Each row comes from the steps of one walk. Every step used is in the known rows, and no mark comes twice. Write the walk behind each row, first mark first.
In the rows, 128 means zero.
Known rows:
vezo reva vube: [125 128 124 161 109 150  73 154 112 116 123 141 158 104 114 120 113 122
  99 109  66 120 138 116 159 115 158]
mimim vube reva betogut tonab: [130 178 101 127 106 120 106 147 174  67 104 119 138 135 162 190  70 108
 138 148 178 146  74 163 144 137 150]
betogut mimim vezo reva vube: [115 110 115 142  87 169  42 123  90 108 102 152 129 116 126 145 121  94
  69  83  78 114 144 112 153  95 169]
vube mimim vezo reva betogut tonab: [ 84 163 128 135 116 188  27 138 109 127  90 115 154 176 223 187 118 100
 104  96  89 124 107 158 120 140 175]
mimim vezo reva betogut tonab: [ 89 183 115 133  96 171  42 119 114 103 103 134 146 166 190 182  98 111
 107  97 100 132 106 153 139 149 170]
vube reva betogut mimim vezo: [102 129 121 128  77 141 131 103 136  83  63 130 114 165 127 168 109  92
  94 131 168 124  76 132 140 121 153]
mimim betogut reva vube: [138 127 122 180 155 180  90 129  88 142  97 121 136  94 116 121 105 104
 118 108  77 125 129 133  57 142 115]
vezo reva betogut tonab: [110 161 105 126 100 145  50 144 141  92 103 133 163 150 177 176  89 133
 109 113 106 131 116 148 188 128 180]
mimim vube gonav: [134 163 143 126 188 123 117 156 113 145 162 129 160 131 166 134 117 159
 164 129 120 148 141 133 112 118 118]
vube reva vezo: [114 142  97 131 110 160 150 125 190  90 109 105 150 131 136 105  94 124
 125 118 143  97  91 124 162 152  86]
betogut mimim vube reva vezo: [137 134  78 103 128 147 119 125 176  52 108 119 128 124 161 142  80 107
 116 115 175 124 120 123 178 138  89]
gonav vube mimim betogut: [132  91 113 126 170 182  84 155 104 153 120  93 173 174 151 137 125 107
 106 113  80 133  97 134  53 121 105]
vezo reva betogut mimim vube: [126 149 116 120 155 124  64 138  96  74 101 147 139 154 182 171 104 110
 110 115 138 185 155 129 189 140 163]
mimim vube reva: [146 152  98 141 131 111 168 138 135 104 147 126 125 115 116 133  97 113
 162 132 160 153 106 135 129 136 105]
betogut reva vube: [146 115 118 167 140 156 108 136 108 139 116 122 129  78 102 103 108 115
 117 111  76 112 129 133 100 123 119]
vezo reva: [121 136 103 145 128 137 109 135 103 130 149 138 149 130 133 118 115 136
 135  97  90 137 146 121 169 127 137]
vezo reva vube mimim betogut: [114 121 140 174 148 188  42 166  86 144  90 120 172 127 160 146 132 103
  95 102  53 125 139 119  97 130 163]
gonav vube mimim vezo reva betogut: [ 92 129 122 141 151 199  52 151  75 140 111 103 178 206 178 137 126  97
  92  88  48 145  87 143  95 150 127]
gonav vube reva: [143 101  66 129  98 134 169 146 151 114 153 108 167 143  69 105  82 124
 122 115 107 112  61 132 139  88  90]
betogut mimim: [138  90 110 100 109 120 110 125 130 104 110 139 117 128 128 146 123 123
 103 122 146 118 145 119 167  89 146]
vube gonav: [120 133 142 128 151 132 125 146 130 156 146 124 167 136 138 118 122 171
 144 125 102 107 127 127 134  95 130]
gonav vube: [139 102  97 113 133 147 115 143 125 128 152 114 160 149 105 112 106 127
 108 115  93 128 100 130 120 107 100]
gonav vube mimim betogut reva: [146  90  83 147 196 198 106 145  70 173 135  82 164 155 142 108 106 106
 134  82  47 132 106 146  39 125  72]
betogut reva vube mimim: [142  96 130 169 158 175  96 156 104 165 107 103 134  88 134 105 127 103
 115 111  61 106 132 137  76 114 127]

Which walk is each row?
[124 112 109 124  82 113 141 127 163  76  68 130 130 147 116 159 100 115
  96 149 173 121  84 128 186 101 166] : vube reva betogut mimim
[110 114  93 133 149 194  76 147  70 158 157 106 171 177 157 117 124 103
 111  64  33 132 108 133  95 116  99] : gonav vube mimim vezo reva
[129 109  80 137 213 239  75 138 104 146 111  66 180 162 191  97  94 105
 120  77  46 113 107 140  50 171  39] : gonav vube mimim betogut reva vezo
[146 124 126  97 172 115  97 150 117 120 142 140 147 126 166 151 113 154
 140 123 137 138 155 127 147  79 137] : betogut mimim vube gonav
[116 113 121 105 108 147  99  98 104 119 108 142 101 140 140 153 134 102
 101 106 142 121 133 126 121 108 134] : betogut mimim vezo
[113 101 120 118 151 188  91 140  94 158 138  98 150 176 149 127 139  92
 100  97  74 120  92 142  54 123  96] : gonav vube mimim vezo
[131 172  94 131 149 152 136 130 171  76 127 106 140 126 164 122  84 110
 145 122 159 135 104 132 142 177  69] : mimim vube reva vezo
[110 116 129 137 110 166  43 141  92 136 117 147 170 123 138 139 116 138
  85  82  51  95 146 113 157  62 170] : betogut mimim vezo reva vube gonav
[118 133 114 152 207 223  86 120 108 148  92  77 149 142 211 109 116 106
 138  88  84 115 137 140  59 193  68] : vube mimim betogut reva vezo
[104 157 111 151 123 160 102 107  74 139 145 137 132 146 147 125 125 116
 133  79  84 137 138 129 124 146 123] : mimim vezo reva
[110 121  96 123 107 151  81 102  81 117 129 146 122 145 148 144 121 109
 108  71 103 130 152 118 163 107 141] : betogut mimim vezo reva
[154 118  83 118 113 104 151 132 138  79 131 136 114 117 116 151  94 107
 136 123 177 144 122 129 168  96 124] : betogut mimim vube reva
[120 115 139 174 151 201  84 136  78 173 105 105 119 101 145 113 139  79
 112  95  55 105 120 142  34 134 115] : betogut reva vube mimim vezo
[121 154 100 148 193 203 101 103 111 124 102  97 143 130 180 107  97 116
 140  90  98 123 133 135  78 201  58] : mimim betogut reva vezo
[ 80 161 154 156 149 182  67 132  79 143  87 116 151 182 203 151 145  96
 107 102  81 148 115 140 105 169 157] : vube mimim vezo reva betogut
[129 174 128 145 135 115 147 140 145  83  99 122 135 142 139 154 100 105
 143 155 172 167  83 143 129 165 131] : mimim vube reva betogut
[117 120 145 141 167 166  96 139 102 150  96 108 142 154 171 153 148 108
 125 125 116 133 127 129  64 139 137] : vube mimim betogut
[135  83 107 113 152 162 103 165 124 150 138  97 166 160 136 116 127 114
 106 116  78 120  98 135 100  99 108] : gonav vube mimim
[126 123 165 145 133 143  88 168 141 146 118 126 175 108 120 123 122 153
 106 138  81  96 121 123 121  83 157] : reva vube gonav
[133 138 141 102 154 119  80 135 121  75  84 137 116 148 177 182 118 103
 101 150 175 171 136 135 144 141 159] : reva betogut mimim vube
[ 84 178 141 156 128 164  80 110  83 122 100 132 141 177 170 148 127 106
 113 105  95 156 116 135 127 178 149] : mimim vezo reva betogut
